Every row comes from one small tree of marks. Brackets hold a mark, then the marks that hang from it, in alphabetical order. Every link used is in the known rows. Which tree was each row made from?
In the rows, 128 means zero.
Known rows:
(Q (L P)): [ 97 153 128 166 140 127 103 128 113 117 136 121 117 150 122 121 122  86
 149 144 119 141 114 128 111 136 123 149 151 130 106 138 148  87 112 137]
(N B (X F P)): [ 85 113 117 153 140  90 117 135 138 126 116 131 135 143 152 101 173 163
 158 148 116 152 106 136 206 156 137 119 133 118 120 161 135 130 196  91]
(N (D V)): [ 97 166 158 139 127 143 147 138 132 106 115 147  94 146 134  92 118 130
 136 124  94 136 118 105 161 138 139 128 114 150  92 133 122 141 155 126]
(N B): [100 127 146 112 141 104 139 135 132 119 135 117 131 136 128  90 155 149
 131 139 128 119 124 118 155 130 123 135 128 137 122 129 120 138 165 105]
(C (H (X N))): [103 116 136 134 147 118 148 140 101 109 107  88 105 150 137 172 128  89
 150 108 102 141  97 147 112 127 158  95 145 111 171 168 136 104 118  88]
(N B D (X F)): [ 72 142 145 122 142  87 147 122 175 117 133 147  99 148 145  75 166 174
 156 154 120 133 101 107 212 143 130 108 144 123  84 163 125 156 232  82]
(J (B (N D)) (X P U)): [105 119 148 146 124 126  70 178 136 134  89 167 163 181 108  68 148 120
 138 126  16 185  91 105  69 156 161 168 128 129 108 212 178 106 111 114]
(H X): [124 135 134 121 133 141 135 130 104 121 139 102 122 127 136 128 122 113
 135 131 145 135 118 135 109 132 155 103 163 115 150 131 120 127 127 106]
(J (X F (Q L))): [133 144 110 165 139 122  54 126 144 146 118 132 141 125 136 139 117 121
 186 143 173 171  70 130 124 124 137 125  75 121 123 179 125  71 125 129]
(T (X H (P M) Q)): [127 108  99 161 112  47  69 141 119 131 107  69 196 124 131 184 140 141
 210 101 100 185 128 149 145 109 183  68  91 100 140 183 133  68 155  91]
(J (X H (N B D) (Q L))): [ 77 142 161 151 140  50  76 160 130 112 120 115 138 166 122  85 149 126
 228 124 109 161  63 113 139 112 148 106  70 130 112 212 164  65 179  89]
(M P Q): [111  97 128 147 129 157  99 157 149 129 127 115 163 148 126 120 139 123
 100 137 119  51 142 130  95 129 148 133 129 127  97  98 142 142 107 123]
(B (N (X F (P M) Q U))): [166  96 100 196 150  80  66 138 132 162  75 117 183 130 116 130 172 149
 192  93  53 202  96 141 159 183 185 128 104  82 135 195  97  74 156  84]
(J B): [135 110 132 134 127 136 112 137 149 131 131 141 142 139 114 125 135 128
 117 149 142 139 120 123 111 112 122 131 145 133 130 143 153 143 103 156]
(R P): [127 103 108 166 121 141 130 119 104 121 117 164 143 129 140 122 127 117
 131 111  96 114 129 128 135 121 104 144 130 125 138 133 104 130 132 119]
(H (X P (Q L))): [114 137 125 171 125 126  90 143  82 124 133 109 135 117 138 126 123 100
 198 134 135 176 101 152 114 148 169  93 124 103 158 163 112  55 128 100]
(U (R (P M))): [141 104 127 150 139 127 105 122 166  93 131 173 158 127  85 152 147 153
 160  92 101  94 106 122 126 122 104 182 130 124 116 110  76 134 124 130]
(B (N D (X F H Q U))): [142 102  95 160 132  22  97 130 107 165  93 122 135 145 137 107 169 129
 209  91  40 199 109 128 156 172 156  80 144  96 125 215 117  73 168  81]
(B (N (X F))): [131 121 102 153 140 107 114 115 146 145 103 128 114 134 144 114 144 142
 145 131  99 144 103 139 148 166 149 136 169 113 129 157 110 104 154 107]
(X F (U R)): [144  88 102 119 139  94  96 142 133 137 125 144 152 142  98 136 166 131
 155 111 120 151 118 145 128 163 109 147 109 121 119 126 119 119  95 139]
(T (X P)): [ 90 117 107 138 105 114 106 147 111 122 118 104 145 138 149 136 124 128
 141 140  93 151 138 156 131 134 154 108 109 120 127 153 151 105 147 104]
(T (X F N P U)): [108  64  85 175 116  99  77 168  83 145  75 108 191 161 150 136 154 102
 172 119  68 205 114 180 145 155 161 103  57  94 143 180 179  85 128 102]
(R (P (M (Q L)))): [128 120 141 223 142 166  82 126 169  94 115 161 171 132 108 148 124 129
 165 119 129  79  95 108 113 106 106 138 114 118 105 110 111 111 115 115]
(J (B (N D (X F U)))): [131 107 124 154 140 100 103 138 161 151 101 167 126 162 116  82 167 135
 149 140  60 179  94 116 131 166 137 133 167 111 100 199 151 128 145 121]
(Q L): [126 147 142 155 137 135 103 127 129 117 138 137 109 125 117 130 118 123
 156 148 155 128 110 132 106 125 118 130 123 131 118 128 135  91 113 140]
(Q (L (P M))): [123 166 149 180 154 131  91 121 149 110 132 113 142 142  96 144 126 111
 163 131 128 139 102 114 110 122 142 153 144 122  94 133 138  97 116 131]
(M Q): [111 116 126 144 130 140 120 144 155 121 124 119 150 143 136 131 128 121
 116 131 126  96 130 118 122 130 126 112 131 127 117 110 141 142 122 116]
(N (X F H P Q)): [127  92  72 182 119  43  85 128 104 151  99 112 155 129 160 162 158 131
 208 110 112 196 117 156 195 147 155  65 120  99 153 197 136  80 159 103]
(C F (H (X (U L R)))): [117 108 142  91 170  91 154 118 130 108 133 139 126 152  83 181 169 126
 157  79 108 112 125 133  85 165 108 107 109 127 157 161  97 115  55 104]
(C F (H (X P))): [ 64 129 123 125 142 118 161 131  97 118  86 121 125 147 159 179 137 102
 141  93  88 160 138 136 121 134 177  67 144 119 166 198 122 107 104  78]

Which tree is each row?
[ 79 106 160 108 154  56 142 163 142  90 154 145 154 196  70  55 200 125
 172 114  33 116  98 118 154 188 102 183 102 128  92 140 144 128 145  96] -> (X (N B D) (U (L P) R))
[135 114 130 150 139 122 107 131 163 136 121 139 108 143 116 101 144 141
 125 151 101 133  99 119 101 145 134 156 190 129 128 166 140 129 128 139] -> (J (B (N X)))
[ 83 145 126 184 139 139  94 141 137 111 132 117 136 162 129 124 123  84
 137 149 114 109 117 116 107 139 124 131 156 130  94 119 158 110 102 127] -> (M (Q (L P)))
[115 119 107 144 118 119 116 147  81 132 123  98 152 121 150 126 131 106
 168 115 111 174 121 146 134 152 182  88 132 101 169 162 104  93 141  86] -> (H (X P Q))
[137 101 141 187 145 105  39 167 139 126  87 103 220 173  98 172 150 130
 167  91  91 152 101 111  87 121 151 110  77 109 116 166 185 115  88 102] -> (J (X H (P (M Q)) U))
[110 117 144 177 138 165  74 155 154 117 138 125 144 148 119 119 127 118
 126 157 146  52 122 133  71 127 137 133 125 133  85 102 147 103  91 134] -> (M P (Q L))
[128 108 129 145 130 132 111 154  60 132 118 108 155 144 122 122 142 101
 147 114  91 174 125 146 100 159 160 107 129 102 155 153 141 108 109  98] -> (H (X P U))
[ 80 124 183 117 155 109 142 181 108  81 125 120 110 182  96  50 175 124
 176 105  70 143  83 123 145 176 148 152 113 143 111 133 121 142 153  97] -> (H (X (N B (D V)) (U R)))
[106 130 149 189 131  81 109 151  80 113  95 138 107 169 125 113 152 125
 179  98  38 186 122 121 159 157 135  95 108 133 106 180 162 123 151 114] -> (N (D V) (X H P U))
[140  95 135 167 143 135 107 126 209  81 147 173 192 137  74 150 153 170
 162 104 113  32  97 114 130 140  77 169 108 119 109  80  78 138  97 116] -> (U L (R (P (M Q))))
[ 86 134 184 144 154 127 149 171  83  99 107 111 122 178 123  45 161 116
 161 111  70 160  92 115 152 158 161 122 104 131 121 153 140 140 173  80] -> (H (X (N B (D V)) U))
[111 130 124 225 152 134  56 139 192 120  89 127 164 146 128 133 143 151
 191 141 100 133  74 133 135 167 170 128 151  98 103 148 130  69 143  95] -> (B (N (X F (P (M (Q L))))))
[126  70  66 182 113  48  82 156  75 153  69  99 203 144 168 152 159  99
 221  93  88 216 113 175 192 145 168  66  82  92 176 195 158  52 132 106] -> (X F H N P Q)
[ 66 166 176 124 142 118 159 144 133  94 122 135  98 153 132  53 145 150
 138 137  93 124 113  97 187 140 139 130 120 161  82 131 115 151 189 103] -> (N B (D V))
[156  90 103 165 145  59  87 116  99 155 108 117 140 144 124 158 165 131
 174 109 125 177 119 142 148 142 112  85 127 104 134 173 154 113 123 120] -> (N (X F H U))
[ 84 139 129 109 152 118 168 109 113 124  98 112 107 139 148 178 130 106
 131  94 120 139 133 124 111 122 162  67 150 124 161 184 110 126 103  89] -> (C F (H X))
[ 91 133  71 172 124  78  75 125 113 143 126  84 140 137 153 143 122  95
 187 153 126 185 111 153 148 135 152 104 121 114 111 177 129  59 145 111] -> (T (X F (Q (L P))))
[138 119 124 140 131 128  73 145 159 144 125 138 152 138 113 126 128 129
 137 140 145 158  90 107 102 106 133 142  98 133 134 186 147 130 107 147] -> (J B (X Q))
[159  90  88 157 142  31  48 139 102 145 129 121 158 132  95 164 169 114
 235 108 143 187 104 158 121 153 105 104  93 113 134 159 119  44  81 145] -> (X F H (Q L) (U R))
[146 101  72 161 133  38  90 114 115 166  96  96 136 126 156 137 156 134
 199 102  95 181 109 147 165 159 160  90 164 102 153 191 107  65 151  96] -> (B (N (X F H Q)))
[109 145 129 133 122  80 133 128 158 135 121 139  89 131 135  81 137 141
 164 119  48 144 107 110 149 165 164 125 154 117 113 185  91 101 201  83] -> (B (N D (X Q)))
[ 90 129 151 183 128  80 102 146 187  96 110 127 155 161 120 148 151 153
 185 109  76 122 108 101 161 126 157  69 138 102  89 161 163 134 180  86] -> (N D (X H (P (M Q))))
[ 69 168 182 138 150 114 159 133 153  91 131 140  63 155 127  56 148 167
 141 142  95 116 103  94 196 146 131 132 128 159  76 143 118 172 219 101] -> (N B (D V) X)
[ 73 124 164 121 132  94 153 158 148 105 120 136 129 161 131  60 160 139
 156 131  81 127 103 115 177 135 144 125 107 127 109 154 149 137 200  87] -> (X (N B D))
[113 123 122 112 142  97 125 127 153 101 171 135 140 156  87 125 155 121
 148 125 101  95 120 136 126 171  96 181 145 135 109 102 116 115  90 138] -> (U (L P) R)
[112 136 185 124 156  82 151 124 160 107 163 158 115 153  86  61 181 179
 157 143  94 103 104  96 165 161  89 135  96 124  91 151 124 155 188  84] -> (N B D (X (U L)))
[147 110 124 133 164 106 133 114 101 127 126 107 143 139 118 178 152 119
 164 117 127 144 103 147 123 157 113  85 118 101 163 162 112  92  80  83] -> (C (H (X F (U L))))
[162  98 131 172 138  75  74 145  96 131  96 107 203 145  95 168 164 130
 184  84  87 184 128 133 116 128 143 105  95 101 137 160 156  92 102 113] -> (X H (P M) U)
[ 80 137 158 145 135  90 149 164 122 108 101 121 123 157 143  53 155 136
 177 116  72 154  96 114 209 147 162 125  68 146 113 163 114 124 204  93] -> (X (N B (D V)) Q)
[146 105 132 154 137  93  87 148 148 146 104 154 189 161 113 104 153 129
 199 104  89 173  66 128 153 158 133 123   9  99 125 200 145  95 141  94] -> (J (X F (N D) Q (U L)))
[115 118 104 148 122  84 106 131 177 155 108 155 123 139 144  82 154 142
 171 144  79 176  90 116 167 159 161 114 169 108 115 210 113 109 180 108] -> (J (B (N D (X F Q))))
[157 104 135 150 145 127 112 110 184  83 154 178 174 122  68 149 154 171
 175 101 114  64  97 126 136 134  78 188 110 121 118  99  69 124 106 127] -> (U L (R (P M)))
[117 108  72 131 112  82 102 125 127 156 114  92 155 118 161 150 127 128
 168 136 136 171 121 153 166 130 161  84  97 110 134 166 110  96 162 101] -> (T (X F Q))
[109 122 135 136 146  74 131 125 144 129 143 115 107 125 126  94 161 161
 155 142 130 127 109 114 178 138 132 126 118 125 126 158  98 140 201  95] -> (N B (X Q))
